Each row was made from one path, in order. Every step used is in the known rows, and no mark comes twice. Write each row's path.
Known rows:
N > M > Z > X: [  4   2  11   0  10  -8   9  24   7   0  -2  -3  -5  -5  16 -21  28  -6
 -17  -2 -16   4]
V > Y > X > Z: [  2   7 -14 -15  13   5   7  35 -15 -13  -3 -16   0   6  -5 -29   4  36
   8   4   1  -5]
U > N > M > Z: [  3   2  20   0  -1  -7  11  34   0   8  -1  -8 -10  11   0  -2  23 -14
  -9   8 -49   3]
X > Y > V: [ -4  -6   2  -8   1  12  19  20   6   1  -7   5  -2  -2 -11  -4   2  20
   6  13 -16 -13]
S > Z > M: [  0   0 -18  12   2  10  25  22   1   4  -3 -15  -1 -22 -22 -27  15  12
   5   2  20 -21]
M > B > S > Z > X > Y > V: [ -7   6  22  -7  -8  23  30  25   1   2 -10   7 -25 -21  -4 -41 -15  22
  -8  14  -9  -8]
M > B > S > Z > X: [ -3  11  21  -1 -10  15  14   8  -4   1  -6   4 -24 -20   4 -39 -15   7
 -12   3   3   1]
B > S > Z > M > Y > V: [ -2   4   8  11   9  20  29  23   5 -16 -12  -9 -10 -12 -26 -36  -8  19
   5   3 -18  -5]
V > Y: [  2   4   0   5   5  -4  11  17   2  -7  -4  -3 -18  10  -3  -8  -3  13
   6   3  -7   6]
B > S: [ -8  -6  13   0   7   6  -5 -10   4 -12  -1   6  -3   7  -7  -8 -14  -2
   3  -1  -6  15]
S > Z > X > Y > V: [ -1  -6  -5   3  -5  18  39  28   3   4  -9 -14  -7 -31 -11 -27   9  31
   6  20  21 -29]
U > N > M > B > S > Z > X: [ -5  -2  27   0 -17   5  25  32  -6   0  -3 -16 -26  -6  -7 -27  -1  -2
 -15  13 -32   0]
B > S > Z > X > Y > M: [-14 -18  -4   4   6  28  27  18   7  -5  -6  -8  -8 -18 -26 -32  -2  21
  11  14  10 -11]
N > U: [  3   0  -3  -6   7   0  -2  11   4  -5  -1  -4  -4   0   7  12   7  -8
  -4   5 -19  18]
S > Z > X > Y > M > B: [ -4   0  -7  -4  -9  23  35  36  -1  15  -8  -4 -18 -31 -10 -36   8  22
  -2  15   6 -26]
V > Y > M > B > S: [ -3   4   9  -1   8   9  13  30  -6  -7  -7  11 -23  20 -11 -25 -17  12
   0   4 -47  10]
B > S > Z > M: [ -8  -6  -3  13   8  16  16   9   5 -10  -3  -9  -4 -13 -29 -33  -1   8
   8   0  12  -4]
M > B > S > Z: [ -5  12  19  -1  -2  10   9   4  -3   0  -3  12 -23 -11  -2 -27 -20  -1
   0   5 -12   8]
V > Y > M: [  0  -5 -13   6  12   2  17  30  -5  -5  -3  -4  -5  19 -17 -10   0  15
  11   8 -26  -5]
Y > X: [ -3   7 -12  -5  -1   3  -1  15 -21  -4   2  -5   9   2   1  -8  -5  17
 -10  -2  -3 -14]
Y > M > B: [  0   5  -1  -7  -2   9   6  23 -13  10  -3  12  -2   8  -3 -10  -4   0
  -7   4 -38 -10]
B > S > Z > X > Y: [-12 -11   7   3   0  22  24   7  12  -5  -6  -8 -17 -26 -15 -33  -3  18
   7  10  25  -3]
M > B > S > Z > X > Y: [ -8   8  22  -7 -11  22  22  15   6   6  -9   8 -33 -27  -1 -42 -11  14
  -9   6   4   2]
Z > S: [  1   1   3   8  -5   5   7  13   0   3  -1  -8  -4  -7  -1 -17  -5  -2
  -7   4  20  -3]

Write each row's path:
[  0  15  -1 -20   8  16  12  47 -15 -13  -8  -9 -14   6 -11 -55  -1  39
  -8  -4 -16   1]  V > Y > X > Z > M > B > S
[  5   4  -5   0  17  10   5  26  -5  10  -3   7   7   8  -3 -10  18  -2
   0   2 -32 -12]  Y > M > Z
[  3  20  -6  -3  -4  12  13  35 -10  -4 -10 -12  -9  -5  -6 -31   8  23
 -23 -17 -18 -10]  Z > M > Y > X
[ -4  11  26  -8  -5   8  -4  -1  -2  -2  -3  19 -21   3   7 -19 -20  -4
 -12  -3 -25  17]  M > B > S
[  7  10  15  -7   2  16  22  35   7  13 -11   2 -12 -14  10 -28  23  21
 -16   5  -6 -17]  M > Z > X > Y > V
[ -4  11  14  -5  -7  14   7  17   0   1  -5   8 -18   0  -9 -35  -2   5
 -22 -13 -19   5]  Z > M > B > S
[  2   0  -6   9  -6   9  22  12  -2   3  -3 -19  -6 -29  -3 -24   7  14
   0   8  35 -19]  S > Z > X
[  4   1  22  -1  -7  -2  17  39  -1   9  -3 -17 -14   3   5 -12  28  -6
 -21   5 -33  -4]  U > N > M > Z > X
[ -5  -1   5   0  -1  21  20  23 -10   1  -5   2 -10  -9 -11 -36  -9  10
  -6   9 -17 -12]  Y > M > B > S > Z > X
[ -4   4   7  10   7  19  21  14  10 -12 -11  -8 -19 -17 -22 -36  -5  11
   5  -5  -6   5]  B > S > Z > M > Y
[-10  -5  11 -14  -7  28  19  26   3   6  -9   7 -18  -8  -7 -33  -1  20
 -15   3 -14  -5]  Z > X > Y > M > B > S
[-10 -11   9   3   2  23  31  17   8 -10  -8  -9  -9 -21 -19 -31  -6  27
   7  17  11 -12]  B > S > Z > X > Y > V
[  4  15 -14 -27  -1  17   5  41 -22   1  -4 -12   7  -9  -5 -44  15  32
 -16  -7  -3 -19]  Y > X > Z > M > B
[  9   6  -3 -19   7  18  10  27   8  -6 -13 -16  -4 -13 -11 -36  23  19
   3  -8  -2   1]  X > Z > M > Y
[ -7  10  -2   7   7  21  20  25  -5 -15  -9 -12 -13 -15 -21 -43  -8  22
  -3  -7  -9  -4]  B > S > Z > M > Y > X
[ -9  -6   4  10  10  11   9  -4   4 -10   0  -1  -5 -10 -15 -17 -14   2
  16   8   8   5]  B > S > Z
[  2   3 -13 -15   5  14   1  32 -19  -5  -1 -20  17  -9  -3 -35   3  24
  -3   6  24 -15]  Y > X > Z > S
[  0  11  -9   0   4  -2  10  29 -16  -9  -2  -8  -9  12  -1 -17  -7  27
  -5   1  -9  -5]  V > Y > X
[  0  -2  23  -7  -8   4  24  45   7  12  -7 -13 -22  -3   0 -16  32   1
 -17   8 -33  -4]  U > N > M > Z > X > Y
